Each row comes from the steps of one path. Every step used is in the known rows, and no mark comes twice. Write the path behind each row, first mark first.
Known rows
pofe > gevi: [-2.09 -1.22  0.33 -0.83  1.67  0.91  3.01 -0.07  0.46  1.55  2.17 -2.97
  0.58  1.05  0.20  0.06 -1.04  0.91 -0.25 -0.57 -0.41 -0.32  0.60 -1.08
  0.22 -0.31 -1.00  1.53  3.47 -0.64 -0.19]
navigo > nogob > pofe > pudu > fotev > gevi: [ 1.24 -3.01 -4.92  0.06  2.14  2.54  2.45  2.51 -0.85 -0.55  1.76  0.61
  0.74  3.45  1.70 -1.08 -3.05 -2.79  1.58 -0.77 -1.31  1.51  5.66  0.90
 -1.66  0.75 -1.73  1.98  0.96  0.29 -1.40]
bazudo > refi > fotev > nogob: [ 0.16 -0.61  0.86 -0.06  1.27  1.68  3.63 -0.49  2.97  0.88  1.70  0.09
 -0.27  2.28  5.90 -1.21  0.97  0.59  0.21  0.51 -2.25  3.54 -1.07 -3.43
  0.03 -0.82 -2.13  1.60 -0.44  1.83 -2.26]
refi > navigo > nogob > bazudo > gevi: [-1.19 -3.80  2.54  1.22  0.78  1.39  1.39  0.85  3.16  0.49  1.75 -4.48
  2.48  3.98  3.87  2.14 -1.46 -2.56  1.61  0.69 -3.24  0.87  1.49 -0.56
 -1.05  0.11 -4.73  0.95 -0.81  2.05 -3.05]
navigo > nogob > pofe > pudu: [ 0.58 -0.76 -1.86 -0.30  2.37  1.68  2.13  1.93  0.20 -0.31  1.57 -0.42
  0.24  3.95 -1.50  1.58 -1.67 -2.25  0.86  0.32 -1.31  0.75  4.40  1.06
 -0.08 -0.43 -2.03  2.09  2.43  1.37 -1.63]
refi > bazudo: [-0.96 -2.05 -0.71 -0.78  1.23  1.84  1.29 -1.93  0.02  0.36  1.25 -1.07
  1.11  1.44  1.48  2.66  0.19  0.85  0.83  1.90 -0.90  1.07 -2.60 -2.03
 -0.32  0.26 -2.75  0.80  3.66  1.43 -1.23]
nogob > pofe > pudu > bazudo > refi > fotev: [ 0.52 -1.61 -2.51 -1.30  2.94  2.17  3.39 -0.40  2.70  3.84  1.03 -0.59
  0.16  4.59  3.72 -1.30  1.86 -1.36  0.43 -1.51 -5.01  0.78  2.32  1.31
  0.19  0.18 -2.01  3.66  6.73  1.48 -4.76]
pudu > bazudo: [-0.80 -1.11 -2.05 -1.61  0.90  0.84  2.34  2.19  1.26  2.44  0.02 -1.01
  1.36  0.14  2.83  0.90  0.64 -0.50  0.55 -0.37 -1.72 -0.67  0.61 -1.09
 -0.24  0.69 -0.68  1.20  3.90  0.78 -0.29]
bazudo > refi > navigo > nogob > pofe > pudu: [-0.14 -1.92 -1.41 -0.03  2.42  0.87  2.32  1.06  1.93  1.85  3.54  0.48
 -0.45  5.43  0.80  1.56 -1.85 -3.66  0.87  0.80 -3.14  1.48  2.81 -1.40
 -0.10 -0.62 -2.68  3.10  1.90  2.01 -4.73]
bazudo > refi: [-1.21  0.13 -0.09 -1.45  0.65  0.33  3.90  1.23  2.29  2.00  1.61  1.43
 -0.98  2.39  2.95  0.24  0.02 -1.06  0.67  0.27 -1.27  1.89 -2.16 -2.51
 -0.40 -0.56 -1.77  1.25  2.22 -3.14 -2.02]
bazudo > refi > fotev: [-0.32  0.12  2.39 -0.48  0.92  0.37  3.70 -1.19  2.64  1.27  1.38 -0.51
 -1.11  3.68  3.55 -0.50  2.20 -0.23  0.16  0.26 -1.28  0.31 -2.62 -3.08
  0.04 -0.35 -2.43  1.53  1.31 -1.31 -2.78]
fotev > nogob > pofe > pudu: [ 1.11 -1.10 -3.64 -0.74  2.68  3.85  2.32  2.05  0.08  0.62  2.09  0.76
  0.86  1.37  2.11 -0.53 -2.16 -0.34  0.62  0.07 -3.21  3.22  4.67  0.73
  0.16 -0.49 -1.80  2.38  3.73  2.93 -1.43]
pofe > pudu > fotev > nogob > bazudo > refi > navigo > gevi: [ 0.12 -6.10 -1.90 -0.02  0.67  2.74  2.78  1.31  3.62  3.48  0.88  2.41
  2.70 -0.06  6.95  0.46 -4.86  0.17  0.82  0.29 -5.04  4.46  4.15  0.64
 -1.26  0.78 -2.00  2.62 -1.40  6.71 -4.32]
refi > navigo > nogob > pofe > pudu: [ 0.67 -2.22 -1.41  0.29  2.47  1.31  1.21  1.51  0.27  0.29  2.97 -1.70
  0.49  4.23 -0.95  2.01 -1.88 -2.84  0.60  1.68 -1.48 -0.68  3.06 -1.16
  0.18  0.02 -3.04  2.59  1.65  4.54 -2.53]
refi > navigo > gevi: [-0.89 -2.85 -0.74 -0.21 -0.19  0.82  1.33  0.34  1.05  1.39  1.16 -0.05
  0.65  1.20  1.54  2.38 -1.86  0.25 -0.08  2.83 -1.81 -1.25  0.00 -3.07
 -0.18  0.90 -3.29  1.22 -0.02  2.31 -0.38]
refi > pofe > pudu > navigo: [ 0.89 -3.03 -1.36 -1.51  2.18  1.79  1.49  1.45  0.88  0.87 -0.46 -2.09
  1.24  0.14 -0.07  5.55  2.43 -0.25  0.78  1.80 -6.29  1.55  0.99  0.50
 -0.23  0.81 -1.95  2.06  0.83  2.01 -1.64]
pudu > navigo: [ 0.41 -0.97 -0.74 -1.54 -0.15 -0.12  2.16  2.73  2.84  1.30  0.67 -0.73
  0.16 -0.56  1.74  3.85  0.72 -0.61  1.01  1.21 -3.79  1.59  0.27 -1.63
 -0.45  0.72 -2.00  0.52  1.07 -0.54  1.06]
navigo > nogob: [-0.50 -0.34  0.44 -0.21  0.57  0.30  2.46  1.97  0.98 -0.91  0.93 -0.44
  0.18  2.37  0.33  2.12 -0.69 -1.52  0.68  1.38  0.46  0.12  0.76 -2.39
 -0.27 -0.28 -1.28  0.45 -0.66  0.03  0.04]
refi > pofe: [-0.14 -1.02 -0.65 -0.74  1.44  1.73  1.71  0.06 -0.38 -1.07  0.33 -2.91
  1.37  1.60  0.65  2.65  2.46 -0.14  0.61  2.52 -0.83 -1.49 -1.16 -2.85
 -0.08  0.59 -3.05  1.26  1.46 -0.49 -1.73]
pofe > nogob: [-0.29  0.21  0.79 -0.79  0.50  0.13  2.81 -0.01  0.55  1.09  1.96 -0.59
 -0.25  1.96  2.58 -0.17 -2.60  0.17 -0.06  0.21 -1.32  1.28 -2.95 -0.91
 -0.19  0.02 -1.22  1.16  1.74 -1.87  1.66]
nogob > pofe > pudu > navigo > gevi: [ 1.33 -3.44 -4.61 -1.54  0.64  2.23  2.05  2.73  2.72  2.09  0.20  1.24
  0.50  0.65  0.64  3.12 -3.06 -0.24  0.85  0.75 -6.06  2.09  6.21  3.13
 -0.71  1.20 -2.93  1.94  3.35  0.34  0.00]
pofe > nogob > bazudo > refi > navigo: [-1.34 -1.82  2.80  0.07  0.80 -0.56  2.74 -0.53  4.19  3.02  2.89 -1.42
  0.52  3.19  6.30 -0.55 -3.19 -1.35  0.88 -0.03 -3.24  1.99 -3.62 -1.69
 -0.50  0.11 -4.03  1.75  1.63  0.36 -1.45]
pofe > nogob > bazudo > gevi: [-0.91 -2.01  2.93  0.03  0.94  1.85  3.03 -0.23  2.78  1.94  1.44 -3.09
  1.53  3.28  5.93 -1.77 -3.30 -0.17  1.06 -1.35 -4.30  3.35 -1.22  3.10
 -1.16 -0.10 -3.52  1.27  2.65 -3.26 -0.45]
pudu > bazudo > gevi: [-1.17 -2.34 -1.74 -1.34  1.02  2.16  2.68  1.72  1.57  3.35  0.27 -1.88
  1.59  1.86  3.99  0.21  0.33 -0.67  0.91 -1.24 -4.72  1.46  1.01  1.31
 -0.85  0.32 -1.49  1.67  4.05 -1.06 -2.34]
navigo > gevi: [-0.74 -2.05 -1.47 -0.81 -0.13  1.39  2.44  1.19  0.99  0.79  0.11  1.12
  0.54  0.74  1.48  1.29 -1.82  0.97  0.07  1.52 -1.54 -0.13  1.32 -0.70
 -0.49  0.54 -2.09  0.83  1.06 -0.72  0.56]
navigo > nogob > pofe: [ 0.62 -0.03 -2.50 -0.10  0.72  1.18  2.23  2.39  1.00 -1.44  1.97 -1.06
  0.42  3.55  0.93  0.99 -1.62 -2.28  1.33  1.43  0.53 -0.85  3.29 -1.10
 -0.38  0.08 -3.06  0.89  1.84 -1.20 -0.99]

Write each row's path
[-1.30 -1.62  1.48  0.05  0.72  0.13  3.48  1.84  4.71  0.26  0.82  0.01
  0.84  3.10  3.98 -0.05 -1.47 -2.29  1.66 -0.05 -0.71  1.47  0.79 -0.95
 -1.05 -0.52 -2.76  0.45  0.25 -1.25 -2.14] -> navigo > nogob > bazudo > refi
[ 0.77 -4.94 -1.81 -0.86  2.36  3.11  2.46  2.34  5.15  1.94 -0.27 -0.95
  2.50 -0.14  5.70  3.45 -0.01 -0.42  1.83  0.82 -8.10  6.87  3.07  1.32
 -1.10  0.25 -2.83  2.10 -0.10  4.11 -3.73] -> fotev > nogob > bazudo > refi > pofe > pudu > navigo
[ 0.83 -1.99  2.63  0.64  1.35  2.41  2.29 -0.73  3.29 -0.47  0.37 -2.83
  2.23  0.58  6.39 -1.68  0.77  0.93  0.70  0.76 -1.36  1.39  1.04 -1.43
 -0.12  0.13 -3.97  0.51  0.17  5.42 -0.55] -> refi > fotev > nogob > bazudo
[-0.63 -1.99  1.91  0.31  0.74  0.61  2.17  2.06  2.81 -0.77  0.31 -1.83
  1.83  1.91  2.09  1.20 -0.71 -1.81  1.45  0.65  0.01 -0.27  1.78 -0.49
 -0.66 -0.05 -3.13 -0.11  0.28  1.72 -0.38] -> navigo > nogob > bazudo
[-0.76 -2.73  0.31  0.30  1.38  1.27  2.54  0.72  3.83 -1.26  0.02 -2.08
  2.14  3.39  3.31  1.96  0.68 -2.38  1.89  1.63 -1.25  0.44  0.67 -1.51
 -1.17 -0.11 -3.86  1.12 -0.62 -0.58 -4.46] -> navigo > nogob > bazudo > refi > pofe
[ 0.36 -1.99 -4.53 -0.96  2.59  1.94  1.96  2.86  0.98  1.37  0.77 -0.62
  1.53  3.11  0.26  1.06 -1.14 -2.55  1.00 -0.86 -3.02 -0.09  5.89  2.16
 -0.21  0.28 -0.85  2.66  4.56  2.77 -2.34] -> navigo > nogob > pofe > pudu > bazudo
[-1.07 -2.90 -1.26 -0.48  1.82  1.13  3.46 -0.48  2.77  2.87  0.79 -0.31
  0.18  3.19  7.35 -2.85  1.80 -0.50  0.80 -1.59 -3.42  1.62 -0.87 -2.30
 -1.28  0.37 -1.78  1.73  3.04 -0.14 -1.42] -> pudu > bazudo > refi > fotev > gevi
[ 0.45 -3.21  2.76  0.86  1.38  3.73  2.68 -0.73  3.85  0.37  0.75 -4.18
  2.60  2.10  7.86 -1.72  0.44  0.97  1.07 -0.20 -4.44  3.56  1.80  0.98
 -0.76 -0.14 -4.25  0.89  0.58  3.17 -2.27] -> refi > fotev > nogob > bazudo > gevi
[-0.43 -3.59  0.80 -0.86  1.27  0.06  3.11  3.04  6.01  2.55 -0.14  0.39
  0.70  2.01  2.78  3.40 -1.61 -2.48  1.75 -0.92 -6.36  4.65  2.79  1.97
 -1.27 -0.26 -1.63  1.32 -0.47  1.29 -2.13] -> pofe > pudu > navigo > nogob > bazudo > refi
[-0.13 -3.01 -4.28 -0.59  2.53  3.27  2.37  2.63  1.18  2.44  0.94 -1.73
  1.71  4.46  1.30  0.41 -1.53 -2.50  1.34 -1.70 -5.57  2.39  6.32  4.67
 -0.92 -0.02 -1.19  3.19  4.59  0.52 -4.19] -> navigo > nogob > pofe > pudu > bazudo > gevi
[ 0.13 -2.06 -2.32 -0.70  0.55  1.26  2.67  1.52 -0.65  0.44  1.33  0.16
  0.66  0.57  4.24 -1.52 -1.18 -0.67  1.21 -0.19 -0.47  0.86  0.13 -2.28
 -1.65  0.95 -1.71  0.61  0.54 -0.57  0.12] -> pudu > fotev > gevi
[-1.12 -0.96  2.09 -0.77  0.73  0.07  3.90  0.06  4.28  2.38  1.59 -0.42
  0.23  2.75  6.07 -1.36 -3.11 -0.80  0.92 -1.16 -2.42  3.30 -3.00  0.46
 -0.81 -0.45 -2.79  1.23  2.78 -3.05 -0.86] -> pofe > nogob > bazudo > refi
[-2.54 -3.33  0.28 -0.20  2.55  2.03  3.33 -1.39  3.34  1.30  1.06 -4.47
  2.29  2.11  3.07  0.05  0.25 -0.01  1.01 -0.39 -2.12  0.31  0.40 -0.34
 -0.55  0.02 -3.58  2.16  3.78 -1.77 -4.54] -> nogob > bazudo > refi > pofe > gevi
[-0.27 -3.26 -2.61 -1.61  3.29  2.96  1.44  0.37 -0.30  1.77 -0.82 -2.49
  2.59  1.10  0.78  2.27  2.90 -0.07  0.28  0.46 -4.55 -0.29  1.76  1.16
 -0.01  0.82 -0.93  2.92  3.94  3.63 -3.03] -> refi > pofe > pudu > bazudo
[ 1.65 -0.90 -4.00 -0.47 -0.15  0.21  1.79  4.28  3.16 -0.77  1.19 -1.15
  0.51  1.75  1.44  3.90 -1.23 -2.89  2.00  1.88 -2.52  1.00  4.43 -0.74
 -0.83  0.86 -3.17  0.66  0.60 -1.04  0.19] -> pudu > navigo > nogob > pofe
[-0.40 -1.19  2.71 -0.33  1.05  0.48  2.77  0.05  2.63  0.77  1.19 -2.05
  1.21  1.48  4.44 -0.76 -2.90  0.08  0.77 -0.36 -1.42  0.78 -1.51  0.72
 -0.62  0.33 -3.14  0.67  2.76 -1.29  1.42] -> pofe > nogob > bazudo
[-1.35 -3.67  0.89  0.37 -0.14  0.14  2.68 -0.85  4.94  3.35  1.89  0.72
  0.98  2.70  6.71 -0.47 -5.58 -0.06  0.50  0.71 -3.87  1.99 -1.36 -0.28
 -1.02  0.72 -4.02  1.87  0.41 -0.02 -0.95] -> pofe > nogob > bazudo > refi > navigo > gevi
[ 0.06 -3.65 -4.05  0.33  3.39  2.46  2.98 -0.03  2.68  1.75  1.29 -0.43
  0.24  5.76  4.17 -3.10  0.02 -2.47  1.22 -2.24 -4.63  2.54  4.70  1.50
 -1.28  0.20 -1.63  3.06  3.20  1.79 -3.46] -> navigo > nogob > pofe > pudu > bazudo > refi > fotev > gevi
[ 1.00 -3.16 -1.49 -0.65  1.77  1.43  1.09  1.96  1.25 -0.59 -0.36 -2.35
  1.38  1.28 -1.32  6.62  1.12 -1.44  1.01  2.31 -5.72  1.90  2.65  0.52
 -0.54  0.77 -1.38  2.01 -2.15  3.09 -1.67] -> refi > pofe > pudu > navigo > nogob
[-0.17 -5.48 -1.94  0.42  2.68  2.75  2.75  0.75  1.49 -0.02 -0.11 -0.84
  2.53  3.23  4.20 -0.15 -0.93 -2.63  2.24 -0.63 -3.21  3.22  2.77  1.09
 -2.47  0.67 -2.64  2.13 -1.54  1.15 -5.26] -> navigo > nogob > bazudo > refi > pofe > pudu > fotev > gevi
[-1.47 -2.49  2.34 -0.25  0.92  0.11  2.51  0.59  4.08  2.66  2.14 -0.90
  0.95  2.51  5.48  0.41 -0.39 -1.88  1.28  0.74 -1.93  0.46 -1.86 -3.19
 -0.54  0.19 -4.62  1.10  1.99  1.47 -3.15] -> nogob > bazudo > refi > navigo
[ 0.36 -3.51 -0.91 -1.03  1.84  2.62  3.92  2.39  3.02  2.86  0.59  1.34
  1.82  0.09  6.37 -1.15 -2.16 -0.56  1.32 -1.71 -3.97  5.33  2.59  1.57
 -1.06 -0.35 -1.00  2.05  0.99  3.69 -4.33] -> pofe > pudu > fotev > nogob > bazudo > refi
[-0.68 -2.22 -0.12 -0.49  1.05  2.00  3.52  1.96  4.47  1.74  1.14  0.76
  1.40  0.74  7.16 -1.07 -1.99 -0.59  1.53 -0.12 -2.05  4.80  0.73 -1.27
 -0.90 -0.80 -2.60  0.73  1.32  1.56 -1.88] -> fotev > nogob > bazudo > refi
[-0.22 -1.38 -4.12 -0.31  2.08  3.21  2.84  1.60  1.15  0.38  3.30 -2.64
  1.64  0.97  2.75 -2.06 -3.25  0.96  0.53 -0.17 -0.92  2.55  4.73 -0.68
  0.00 -0.43 -2.29  1.99  4.47  0.60 -0.72] -> fotev > nogob > pofe > gevi
[-0.64 -2.64  2.30  0.83  0.85  0.06  1.07  1.53  3.13 -0.14  1.55 -3.40
  2.20  2.22  2.65  2.40 -1.30 -2.23  1.43  1.80 -0.67 -1.36  0.80 -2.76
 -0.46  0.45 -4.17  0.60 -0.81  4.69 -1.18] -> refi > navigo > nogob > bazudo
[ 0.09 -5.29 -7.05 -0.77  1.98  3.89  2.08  2.33  3.14  4.47  1.74  2.41
  1.85  1.82  5.88 -0.14 -4.31 -0.58  0.56  0.14 -6.98  4.12  6.31  0.93
 -0.55  0.60 -1.57  3.98  3.59  5.78 -4.00] -> fotev > nogob > pofe > pudu > bazudo > refi > navigo > gevi
[-1.31 -1.20  1.66 -0.80  0.94  0.65  3.73  0.64  4.24  2.08  0.92  0.11
  0.55  2.19  4.60 -0.51 -0.06 -1.32  1.48 -0.49 -1.15  1.42 -0.82 -1.03
 -0.90 -0.42 -3.41  0.69  2.82 -2.05 -2.21] -> nogob > bazudo > refi
[-0.59 -2.67  2.91  0.90  1.77  1.09  3.71 -2.95  4.27  1.56  1.84 -1.49
 -0.17  4.35  8.89 -4.95 -1.80 -0.35  0.99 -1.97 -3.20  3.61 -3.54 -0.12
 -1.66  0.17 -4.03  1.01  1.26 -2.37  0.00] -> pofe > nogob > bazudo > refi > fotev > gevi
[-0.91 -3.30  2.53  1.43  1.70  0.87  3.14 -0.93  4.71 -0.66  0.84 -1.12
  0.55  4.77  6.58 -2.31  0.24 -1.83  1.71 -0.78 -1.37  2.37  0.10 -2.04
 -1.83 -0.12 -4.06  0.40 -0.99  0.05 -1.60] -> navigo > nogob > bazudo > refi > fotev > gevi
[-0.77 -1.93 -0.28 -1.40  3.10  2.32  2.95 -0.41  0.64  1.64  0.63  0.02
  0.00  3.25  0.46  1.83  1.94 -0.95  0.37  0.84 -3.53  1.92 -1.06 -0.41
 -0.13 -0.54 -1.57  2.95  2.25 -0.47 -5.06] -> bazudo > refi > pofe > pudu
[ 0.46 -0.54 -1.51 -1.25  2.61  2.36  2.46  1.33 -0.41  1.19  1.74  0.21
 -0.07  3.10 -0.16  0.15 -0.63 -1.37  0.58 -0.13 -1.94  0.60  2.57  1.06
  0.25 -0.16 -2.60  2.27  5.67  0.70 -1.85] -> nogob > pofe > pudu
[-0.14 -0.94  4.31  0.21  1.06  0.30  3.89 -2.36  4.55  1.79  1.45 -1.87
  0.13  3.84  6.86 -1.91 -0.65  0.29  0.55 -1.02 -2.71  1.66 -3.71 -0.10
 -0.44 -0.04 -3.69  1.53  1.79 -1.14 -1.20] -> pofe > nogob > bazudo > refi > fotev
[ 1.74 -3.11 -3.26 -0.85  2.15  3.92  2.06  1.46 -1.67 -0.25  0.11 -1.03
  2.69 -0.30  2.32  2.10  0.30  0.48  0.47  1.68 -3.56  2.45  2.17 -0.11
 -0.38  0.64 -0.49  2.86 -0.74  5.33 -3.90] -> refi > pofe > pudu > fotev > nogob
[ 0.94 -2.41 -6.13 -1.29  2.95  3.97  2.09  3.19  0.91  2.29  1.06  0.30
  2.21  0.55  3.64 -0.80 -1.94 -0.25  0.92 -1.11 -4.42  3.06  6.00  2.21
 -0.15  0.03 -0.78  2.79  5.43  4.86 -1.60] -> fotev > nogob > pofe > pudu > bazudo
[-1.04 -4.88 -1.06  0.61  0.19  2.16  2.36  0.90  5.04  2.38  1.44  1.51
  2.17  0.64  7.57  0.44 -4.39  0.12  1.10  1.58 -3.76  3.55  2.21 -1.93
 -1.15  0.21 -4.16  1.26 -0.79  4.54 -2.16] -> fotev > nogob > bazudo > refi > navigo > gevi
[ 0.74 -1.98 -5.75 -0.52  1.09  3.03  3.15  2.37  0.26  0.49  3.17 -2.47
  2.33 -0.20  4.05 -1.95 -3.98  0.60  0.89 -0.51 -0.20  1.62  5.56 -0.59
 -0.32  0.57 -1.60  2.34  2.87  1.37 -1.99] -> pudu > fotev > nogob > pofe > gevi
[ 2.20 -4.03 -4.57 -0.38  1.02  3.26  3.11  1.31  4.77  2.05  0.80  2.26
  0.10  2.05  5.33  0.91 -2.26  0.65  0.68  0.71 -7.88  6.02  6.43  1.83
 -0.68  0.62 -3.04  3.06  0.78  2.71 -2.33] -> bazudo > refi > fotev > nogob > pofe > pudu > navigo > gevi
[ 2.24 -0.66 -5.63 -0.74  0.13  2.90  2.65  3.66  0.06 -0.27  2.12 -0.23
  1.74 -0.14  5.20 -0.86 -2.08 -0.56  1.43  1.08 -0.11  1.56  4.37 -1.68
 -0.63  0.70 -2.34  1.45  1.81  1.33 -1.44] -> pudu > fotev > nogob > pofe
[ 1.85 -4.16 -6.39 -0.92  0.70  3.64  1.81  3.60  2.83  1.45  0.62  2.26
  1.28 -0.58  3.07  2.14 -4.41  0.58  0.94  1.19 -7.07  5.02  8.18  2.54
 -0.78  0.86 -2.25  2.05  1.42  3.13  0.38] -> fotev > nogob > pofe > pudu > navigo > gevi
[ 2.86 -4.19 -4.16 -0.12  0.99  3.70  1.88  1.16  3.13  1.09  0.30  0.38
  1.11  0.45  3.78  2.03 -2.47  1.72  0.45  1.23 -7.29  4.07  7.55  2.04
 -0.33  1.18 -3.26  2.37  0.50  5.10 -0.33] -> refi > fotev > nogob > pofe > pudu > navigo > gevi
